Known rows, with every step that occurs:
vizi, didi: [-1.18  0.20 -0.43  1.75  0.53 -2.54  2.02 -0.19 -0.21 -1.50  0.13  0.56
 -0.44 -1.30 -0.14  0.34  0.30  1.07  0.75 -1.34  3.48  0.85 -1.46  2.46
 -0.13  0.09  0.52 -0.27  0.29 -0.03  0.93  0.81  0.69  1.73]
gopepes, bofig, nagasek, didi, vizi, lolev: [-1.67  0.08 -1.46  2.43  2.40 -0.88  1.77 -2.57  0.28 -3.49 -1.06  1.37
  0.58  0.94 -0.44  0.44 -2.71  2.88  0.51  0.59  2.90 -1.42 -5.85  0.97
 -0.24 -0.57 -0.06 -0.24  0.66  0.19 -1.61 -1.18 -3.09 -3.71]
lolev, dugu: [-2.55 -0.42 -0.59  1.57  1.16 -0.06  1.89 -0.12 -0.57 -1.19 -1.03  0.40
  0.39  0.29  0.10  0.82  0.90  1.91  3.02 -0.48  0.22  1.35 -1.22  2.39
  0.05 -3.78 -1.19  0.02  0.23  0.62 -0.16 -0.38 -0.76 -0.50]
dugu, bofig, nagasek, didi, lolev: [-3.33  0.37 -1.35  2.63  1.88 -0.11  1.58 -1.63 -1.83 -1.47 -0.60  1.54
 -0.33  0.70  0.21  0.16 -1.93  0.00 -0.07  0.46  2.74 -1.22 -4.29  2.04
 -0.44 -0.45  1.46  0.69  0.80 -0.30 -0.41 -0.22 -0.23 -3.12]
dugu, lolev, vizi, didi: [-1.74 -0.19 -0.56  2.46 -0.23 -1.05  4.66 -0.76 -0.85 -1.45 -0.76  0.80
 -1.48 -1.32  0.36  0.99 -1.71  2.08 -0.69 -1.32  3.54 -0.93 -3.52  1.66
 -0.88 -0.05 -0.32 -0.32  0.12  0.06  0.05 -0.15 -0.17 -0.85]
didi, lolev, dugu, bofig, nagasek: [-5.65 -0.26 -1.17  2.69  1.32  0.69  2.00 -0.61 -3.20 -2.03 -0.60  1.56
  0.53  0.62  0.84  0.77 -2.02 -0.26  1.44 -0.02  2.35 -1.29 -2.06  2.26
 -0.68 -2.21  0.13  0.71  0.90  0.60 -0.38 -0.28  0.44 -3.70]
gopepes, bofig, dugu, lolev, didi: [-3.49 -0.28 -1.07  2.12  1.77 -0.22  3.35 -0.97 -1.63 -2.56 -1.19  0.23
 -2.41  1.49 -0.25  2.12 -1.42  3.77 -0.57  1.71  2.28  0.48 -3.17 -1.94
 -0.37 -0.54  0.11  1.27  0.55 -0.01 -0.19  0.56 -1.21 -4.02]
didi, lolev: [-1.05 -0.18 -0.69  2.28  0.93  0.44  0.77  0.38 -0.49 -1.11 -0.50  1.09
 -0.81 -0.56 -0.06  1.16 -1.32  0.84  1.51 -1.34  2.02 -1.26 -1.39  2.20
  0.22 -1.51  0.24  0.55  0.54 -0.43 -1.37 -0.56 -0.54 -1.25]
bofig, nagasek, didi: [-0.86  0.23 -1.53  1.48  1.89 -1.55  0.74 -1.44 -0.39 -1.22  0.07  0.89
  1.11  0.57 -0.03 -0.35  1.56 -0.09  0.64  0.20  1.38  0.73 -3.80  1.17
  0.07 -0.51  1.64  0.29  0.53  0.15  1.18 -0.53 -0.90 -0.65]
gopepes, bofig, dugu: [-1.80 -0.32 -0.98  1.35  2.97 -0.79  2.71 -0.48 -0.24 -3.43 -0.32 -0.19
 -0.63  0.25 -0.57  2.37  0.28  3.31  0.31  1.21  0.92  0.87 -0.58  0.60
  0.45 -2.29 -0.06  0.23  0.54  0.09  0.50 -0.59 -0.94 -2.35]
didi, dugu, bofig, gopepes: [-3.62  0.05 -0.74  2.73  1.09  0.21  3.07  0.78 -3.41 -2.03 -0.25  0.26
  0.44  0.08 -0.22  1.71 -1.64 -0.81  1.19 -0.98  0.70  0.81 -1.39  2.31
 -1.39 -2.00  1.41  0.00  0.05 -0.31  2.14  0.04  0.89 -2.44]
nagasek, bofig, dugu, lolev, vizi, didi: [-1.36 -0.12 -0.74  2.45  1.53  0.17  6.17 -1.93  0.68 -1.82  0.55  0.65
 -2.33 -0.38 -0.18  1.59 -2.00  3.53 -1.30  0.29  2.45 -1.04 -2.64  1.05
 -0.73 -1.14 -0.74 -0.54  0.29  0.25 -0.03 -0.20 -0.58 -3.22]
gopepes, bofig: [ 0.06 -0.42 -0.48  1.39  1.61 -0.53  1.27 -0.89  0.92 -3.30 -1.91  0.03
 -0.07  0.05 -0.12  0.77 -0.26  1.74  0.76  0.97  0.63  0.65 -1.09  1.36
  0.43 -0.21  1.30 -0.13  0.45 -0.57  1.02 -0.17 -1.43 -1.50]
dugu, bofig, nagasek, didi, vizi, lolev: [-3.63  0.52 -1.32  3.25  1.60 -0.45  2.10 -1.99 -1.05 -2.28 -0.09  1.53
  0.55  0.90 -0.12  0.37 -2.48  0.94 -0.09 -0.90  3.37 -2.21 -5.36  2.27
 -0.82 -0.49 -0.29 -0.33  0.77  0.32 -1.66 -1.15 -1.62 -3.34]
vizi, lolev: [-0.84 -0.25 -0.68  2.37  0.35 -1.42  1.12 -0.94 -0.01 -2.09  0.33  0.81
 -0.02 -0.69 -0.49  0.90 -0.99  0.99  1.82 -2.21  2.94 -1.61 -1.52  3.01
  0.04 -1.05 -0.53 -0.19  0.54  0.64 -0.87 -1.56 -1.10 -2.08]
didi, dugu: [-1.79  0.06 -0.76  2.23  1.10 -0.29  1.73  1.08 -0.59 -0.89 -1.42  0.59
  0.40 -0.20 -0.52  0.87  1.45  1.73  2.51 -2.01  0.73  1.23 -0.81  1.03
  0.32 -2.42 -0.12 -0.37  0.33 -0.11  1.90 -0.33 -0.56  0.33]
didi, vizi, lolev, dugu: [-3.37 -0.33 -0.65  2.61  1.17  0.33  2.44 -0.74 -0.58 -1.91 -0.76  1.05
  0.20  0.45 -0.15  1.47 -1.92  3.43  3.14 -1.10  1.56 -0.52 -3.15  2.73
 -0.41 -4.20 -2.62 -0.31  0.41  0.96 -3.00 -1.23 -2.23 -2.23]
bofig, dugu, lolev, didi: [-3.63 -0.09 -1.18  2.35  1.04 -0.36  2.93 -0.30 -2.18 -1.16  0.03  0.35
 -2.11  1.02 -0.15  2.07 -0.36  2.54 -0.17 -0.29  2.43  0.31 -2.59 -1.66
 -0.52 -1.08 -0.33  1.23  0.50  0.35 -0.54  0.39 -0.40 -2.47]
lolev, vizi, didi: [-0.85 -0.10 -0.46  1.49  0.41 -1.23  4.35 -1.03 -0.39 -1.78 -0.37  0.47
 -0.18 -1.49  0.17  0.57  0.11  1.76 -0.53 -1.02  2.38  0.38 -3.04  3.95
 -0.49 -0.20 -0.14 -0.33  0.08  0.35  0.71 -0.10  0.64 -0.03]
dugu, lolev, didi: [-2.01 -0.08 -0.79  2.37 -0.09 -0.09  1.74 -0.37 -1.22 -0.97 -1.05  0.54
 -1.53  0.88  0.15  0.97 -0.87  1.31  0.15 -0.64  2.25 -0.37 -3.30 -1.35
 -0.59  0.32  0.42  1.04  0.37 -0.19 -0.20  0.49 -0.65 -1.88]

Rows:
[-3.13 -0.02 -1.16  2.36  0.95 -0.40  0.95 -0.23 -2.00 -2.30  0.25  0.90
  1.39  0.13  0.58  0.24 -0.25 -2.07 -0.14 -1.29  2.14 -1.39 -1.02  1.39
 -0.37  0.33  1.50  0.14  0.86  0.28  1.51 -0.25  0.82 -2.05] : dugu, bofig, nagasek
[-2.85 -0.06 -0.86  2.46  0.62 -1.34  5.81 -0.70 -1.68 -1.77  0.24  0.63
 -1.92 -1.17  0.08  1.94 -1.51  3.32 -1.28 -0.93  3.74 -0.60 -3.08  1.21
 -0.88 -1.32 -1.13 -0.24  0.26  0.45 -0.28 -0.27  0.13 -1.65] : bofig, dugu, lolev, vizi, didi
[-2.21  0.17 -0.91  2.85  2.01  2.60  3.59 -0.96  0.70 -1.10 -0.19  0.63
 -1.90  2.14 -0.28  1.84 -1.47  3.46 -1.04  0.42  0.31 -1.50 -3.59 -2.46
 -0.56 -1.72 -0.86  0.57  0.45 -0.37 -1.99  0.33 -1.80 -3.53] : nagasek, bofig, dugu, lolev, didi, vizi
[-4.11  0.06 -0.63  2.64  0.90 -0.03  6.03 -0.27 -3.67 -2.46 -0.41  0.57
 -0.09 -0.69 -0.02  1.59 -2.51  0.37 -0.16 -0.60  1.71  1.40 -3.16  4.08
 -1.95 -1.44  0.88 -0.18 -0.18  0.10  2.18  0.20  1.67 -2.88] : lolev, vizi, didi, dugu, bofig, gopepes
[-2.22 -0.48 -1.01  2.46  0.89  0.90  4.86 -0.55 -1.29 -1.52  0.07  0.36
 -1.29 -0.23  0.22  2.53 -1.04  2.79 -1.09 -1.14  1.07 -1.55 -2.46  0.79
 -0.51 -2.54 -1.11  0.04  0.30  0.49 -0.82 -1.71 -1.17 -3.33] : bofig, dugu, lolev, vizi
[-4.91 -0.06 -0.97  2.97  0.75  0.07  4.14 -0.61 -4.13 -2.45 -0.19  0.73
 -0.16  0.62 -0.52  1.57 -3.29  0.29  1.27 -0.50  2.38  0.67 -3.38  2.57
 -1.91 -1.18  0.63  0.83  0.12  0.47  1.07 -0.07  1.02 -4.93] : vizi, lolev, didi, dugu, bofig, gopepes
[-4.49  0.25 -1.39  1.98  2.09 -0.60  2.33 -1.91 -2.00 -1.57 -0.82  1.03
  0.83  1.47  0.36 -0.05  0.23  0.32  0.97  1.37  1.13  1.45 -4.23  2.18
 -0.64 -1.73  0.72  0.23  0.49  0.37  1.01 -0.17 -0.26 -2.36] : lolev, dugu, bofig, nagasek, didi
[-2.16  0.19 -1.57  1.77  2.91 -1.22  2.57 -1.13 -0.73 -2.24 -2.35  0.95
  0.77  1.01 -0.52 -0.02  0.94  2.55  1.90  1.21  1.29  1.99 -4.08 -0.33
  0.21 -1.35  0.92  0.03  0.54 -0.35  2.96 -0.13 -1.82 -2.12] : gopepes, bofig, nagasek, didi, dugu
[-4.66 -0.08 -0.92  2.53  2.05  0.59  3.54 -1.26 -3.49 -1.56 -0.45  0.86
 -0.68  1.06  0.04  1.45 -3.62  0.52  1.42  1.66  0.94  1.68 -4.40  3.61
 -1.76 -3.44  0.93  0.73  0.00 -0.10 -0.83  0.07  0.20 -3.98] : nagasek, didi, lolev, dugu, bofig, gopepes
[-2.38  0.10 -0.67  2.82  0.21  1.37  2.08  0.21 -0.70 -1.00 -1.30  0.81
 -1.17  1.21  0.23  1.24 -1.23  2.10 -0.66 -1.31  1.39 -1.21 -4.54 -1.56
 -0.69 -0.52 -0.77  0.69  0.34 -0.47 -1.94  0.48 -1.58 -1.15] : dugu, lolev, didi, vizi
[-1.33 -0.09 -1.53  1.86  2.61 -0.67  1.49 -2.11 -0.57 -2.55 -1.60  1.50
 -0.36  0.70 -0.06  0.06 -1.49  1.98  0.60  2.10  2.44 -0.41 -4.69  0.89
  0.08 -0.53  1.55  0.80  0.71 -0.49 -0.28 -0.19 -1.73 -3.53] : gopepes, bofig, nagasek, didi, lolev
[-5.40  0.32 -0.56  3.10  1.79  0.38  3.49 -2.13 -1.14 -1.85 -1.41  1.12
 -0.30  1.39 -0.10  0.93 -2.57  2.67  1.27  0.34  2.02  0.53 -5.25  3.57
 -0.98 -2.90 -1.59 -0.49  0.40  0.33 -2.20 -0.67 -1.67 -3.24] : nagasek, didi, vizi, lolev, dugu, bofig
[-3.98 -0.18 -0.65  2.09  1.10 -0.85  2.91 -0.47 -1.70 -1.22 -1.15  1.29
 -1.27 -0.52  0.18  1.07 -2.05  3.29  3.04  0.07  3.33  1.11 -2.42  2.87
 -0.43 -3.25 -1.41  0.35  0.34  0.45 -1.54  0.70  0.03 -0.63] : vizi, didi, lolev, dugu
[-3.40  0.00 -0.86  2.44  1.70 -0.29  2.79 -1.81 -0.27 -1.30 -1.05  1.11
 -0.06  1.05 -0.45  0.83 -1.43  4.05  2.76 -0.01  1.74  0.59 -5.26  2.90
 -0.55 -4.42 -2.24 -0.38  0.29  0.68 -2.89 -1.17 -2.75 -2.03] : nagasek, didi, vizi, lolev, dugu
[-2.99  0.19 -0.58  3.28  0.05 -1.64  3.20  0.96 -1.65 -0.87 -1.39  1.03
 -1.85 -0.77 -0.18  1.14 -1.26  2.58  1.50 -2.09  4.35 -0.12 -2.05 -1.35
 -0.55 -1.09 -0.34 -0.53  0.45 -0.33  1.27  0.66 -1.01  0.10] : vizi, didi, dugu, lolev
[-0.45 -0.52 -0.57  2.52 -0.19  1.16  3.77 -0.67 -0.16 -1.32 -1.09  0.50
 -0.89 -0.54  0.50  1.44 -1.25  1.36 -0.64 -1.60  0.88 -2.08 -3.20  1.15
 -0.57 -0.83 -0.27 -0.21  0.19  0.01 -0.38 -1.56 -1.28 -2.56] : dugu, lolev, vizi
[-2.17 -0.10 -0.65  2.29  0.56  0.05  2.25  0.22 -2.58 -2.28  0.70  0.12
  0.29 -0.02  0.09  1.69 -2.13 -2.00  0.05 -0.66  0.69 -0.02 -1.19  3.06
 -1.46 -0.95  2.09  0.20  0.12 -0.15  1.07 -0.23  1.14 -2.41] : dugu, bofig, gopepes
[-3.00  0.10 -0.83  1.91  1.13  0.19  2.76  0.43 -1.52 -0.84 -1.72  0.61
 -0.08  0.69 -0.60  0.70  1.85  2.11  1.86 -1.06  0.65  2.41 -2.54  0.67
 -0.11 -1.41 -0.17  0.74  0.23 -0.15  1.92  0.55  0.13 -0.64] : lolev, didi, dugu
[-2.00 -0.65 -0.97  2.16  1.64  0.91  5.24 -1.16 -0.73 -3.01 -1.17  0.18
 -1.66  0.12  0.13  2.61 -1.87  4.01 -1.15  0.65  0.90 -0.99 -3.03 -0.04
 -0.44 -1.72 -0.68  0.03  0.37  0.10 -0.40 -1.54 -1.97 -4.67] : gopepes, bofig, dugu, lolev, vizi
[-5.91  0.08 -0.28  2.80  1.05 -0.04  3.57 -0.63 -2.54 -1.77 -1.40  1.26
 -1.44 -0.16  0.38  0.96 -2.92  1.78  1.49  0.26  3.59  0.65 -2.29  3.87
 -0.96 -2.23 -0.59  0.15  0.51  0.07 -0.96  1.05  0.89 -1.85] : vizi, didi, lolev, dugu, bofig
[-5.08  0.36 -0.53  2.64  1.02  0.81  3.20 -0.09 -2.26 -1.33 -1.89  0.53
 -0.43  0.99 -0.21  0.57  0.43  0.88  0.48 -0.50  1.22  1.48 -2.51  1.42
 -0.66 -0.48  0.43  0.40  0.37 -0.39  2.04  0.88  1.08 -2.15] : lolev, didi, dugu, bofig
[-5.16  0.35 -1.19  2.87  1.28 -1.53  2.85  0.29 -3.09 -2.14 -0.49  1.33
  0.78 -0.37  0.26  0.24 -0.37 -0.34  0.56 -1.23  3.98 -0.27 -1.59  1.20
 -0.68 -0.02  0.77 -0.25  0.86  0.29  2.86  0.74  1.43 -1.23] : vizi, didi, dugu, bofig, nagasek
[-5.38 -0.17 -0.40  2.76  1.36  1.36  2.68 -0.52 -2.20 -1.47 -1.52  1.05
 -1.04  0.61  0.44  1.10 -2.46  1.18  1.83  0.17  1.63 -0.06 -1.71  3.33
 -0.66 -2.96 -0.58  0.35  0.58 -0.06 -1.30  0.09  0.08 -3.05] : didi, lolev, dugu, bofig
[-2.20  0.29 -0.88  3.13  0.87 -0.55  2.32 -0.10 -0.86 -0.19 -1.99  0.92
 -1.64  0.69 -0.50  0.85 -0.48  2.72  1.59 -1.06  2.38  0.72 -4.00 -1.55
 -0.26 -1.85  0.10 -0.37  0.33 -0.74  1.07 -0.21 -2.34 -0.76] : nagasek, didi, dugu, lolev
[-4.99 -0.22 -0.32  2.92  0.91 -0.02  2.80 -1.34 -1.65 -2.28 -0.78  0.82
 -0.27  0.34  0.11  0.79 -2.19  1.39  2.13 -0.50  2.39  0.19 -1.90  4.19
 -0.78 -2.60 -1.01 -0.27  0.55  0.75 -0.92 -0.90 -0.13 -3.54] : vizi, lolev, dugu, bofig
[-4.10 -0.02 -1.51  2.41  1.97 -0.56  2.33 -1.93 -1.13 -1.75 -0.63  1.60
  0.96  1.09 -0.13  0.57 -1.51  3.29  2.56  0.03  2.13 -0.32 -5.47  2.13
 -0.58 -3.85 -1.87  0.02  0.56  1.22 -2.40 -1.40 -2.47 -2.99] : bofig, nagasek, didi, vizi, lolev, dugu
[-4.63 -0.15 -0.25  2.39  1.16  0.69  2.52 -0.46 -1.51 -1.61 -1.27  0.42
  0.04  0.56  0.36  0.93 -0.46  0.57  1.64 -0.18  0.72  1.09 -1.28  3.35
 -0.52 -2.41 -0.35 -0.20  0.37  0.24  0.20 -0.14  0.27 -1.87] : lolev, dugu, bofig
[-2.17 -0.13 -0.95  2.38  1.70  1.28  3.44 -1.52  0.19 -1.34  0.38  0.43
 -2.39  1.76 -0.48  1.51 -0.68  2.82 -0.34  1.13  0.88 -0.56 -2.25 -1.82
 -0.45 -1.19 -0.11  0.93  0.51  0.01 -0.38  0.22 -0.92 -4.18] : nagasek, bofig, dugu, lolev, didi
[-2.73  0.01 -1.40  2.87  1.81 -0.89  2.69 -0.81 -1.29 -1.94 -2.71  1.27
 -0.96  1.17 -0.14  0.50 -1.44  3.11  1.34  0.76  2.77  0.10 -4.41 -3.03
 -0.29 -1.04  0.95 -0.05  0.70 -0.59  1.80  0.02 -2.77 -3.18] : gopepes, bofig, nagasek, didi, dugu, lolev
[-1.85  0.26 -0.69  1.90  1.06  1.03  1.81 -0.08 -0.40 -1.19 -1.03  0.54
  0.10  0.99  0.03  1.02  0.44  1.63 -0.35 -0.93  0.13  0.12 -3.90  0.61
 -0.27 -0.64 -0.44  0.62  0.24 -0.15 -1.34  0.42 -0.56 -0.24] : lolev, didi, vizi
[-3.93 -0.35 -0.62  2.23  1.08  0.24  3.08 -0.15 -3.28 -2.21  0.06  0.20
  0.41  0.52  0.28  1.67 -2.09 -0.61  1.60  0.30  0.13  1.03 -1.74  3.34
 -1.63 -3.08  0.83  0.32  0.00  0.48  0.41 -0.18  0.80 -3.13] : lolev, dugu, bofig, gopepes
[-1.66  0.15 -1.60  2.07  1.97 -0.55  1.03 -1.28 -1.02 -1.03 -0.41  1.64
 -0.06  0.43  0.09  0.24 -0.84  0.68  0.82  0.29  2.38 -0.60 -4.24  1.43
  0.00 -1.13  1.22  0.88  0.66 -0.24 -0.58 -0.59 -0.91 -2.01] : bofig, nagasek, didi, lolev
[-0.82 -0.49 -1.34  1.41  1.75 -0.90  0.72 -0.95 -0.53 -3.75 -1.06  0.63
  1.31  0.14  0.25  0.51  0.05  0.27  0.80  0.65  1.48 -0.88 -1.53  0.31
  0.34  0.36  1.57  0.30  0.83  0.18  1.67 -0.48 -1.06 -2.46] : gopepes, bofig, nagasek
[-0.78 -0.49 -0.77  2.01  0.75  1.83  3.48 -0.90 -0.26 -1.54 -1.09  0.93
 -0.45 -0.83  0.27  1.19 -1.01  1.59 -0.06 -0.99  0.53 -1.36 -3.10  3.66
 -0.20 -1.63 -0.51  0.40  0.16 -0.10 -1.38 -1.45 -0.36 -2.89] : didi, lolev, vizi
[-2.43  0.10 -0.68  2.10  0.85 -0.97  5.24 -0.17 -1.23 -1.31 -1.52  0.80
 -0.14 -1.21 -0.19  0.91  0.52  3.03  0.92 -1.62  1.98  1.43 -2.92  2.97
 -0.37 -1.62 -0.86 -0.54  0.04  0.18  2.16  0.08  0.27  0.06] : lolev, vizi, didi, dugu
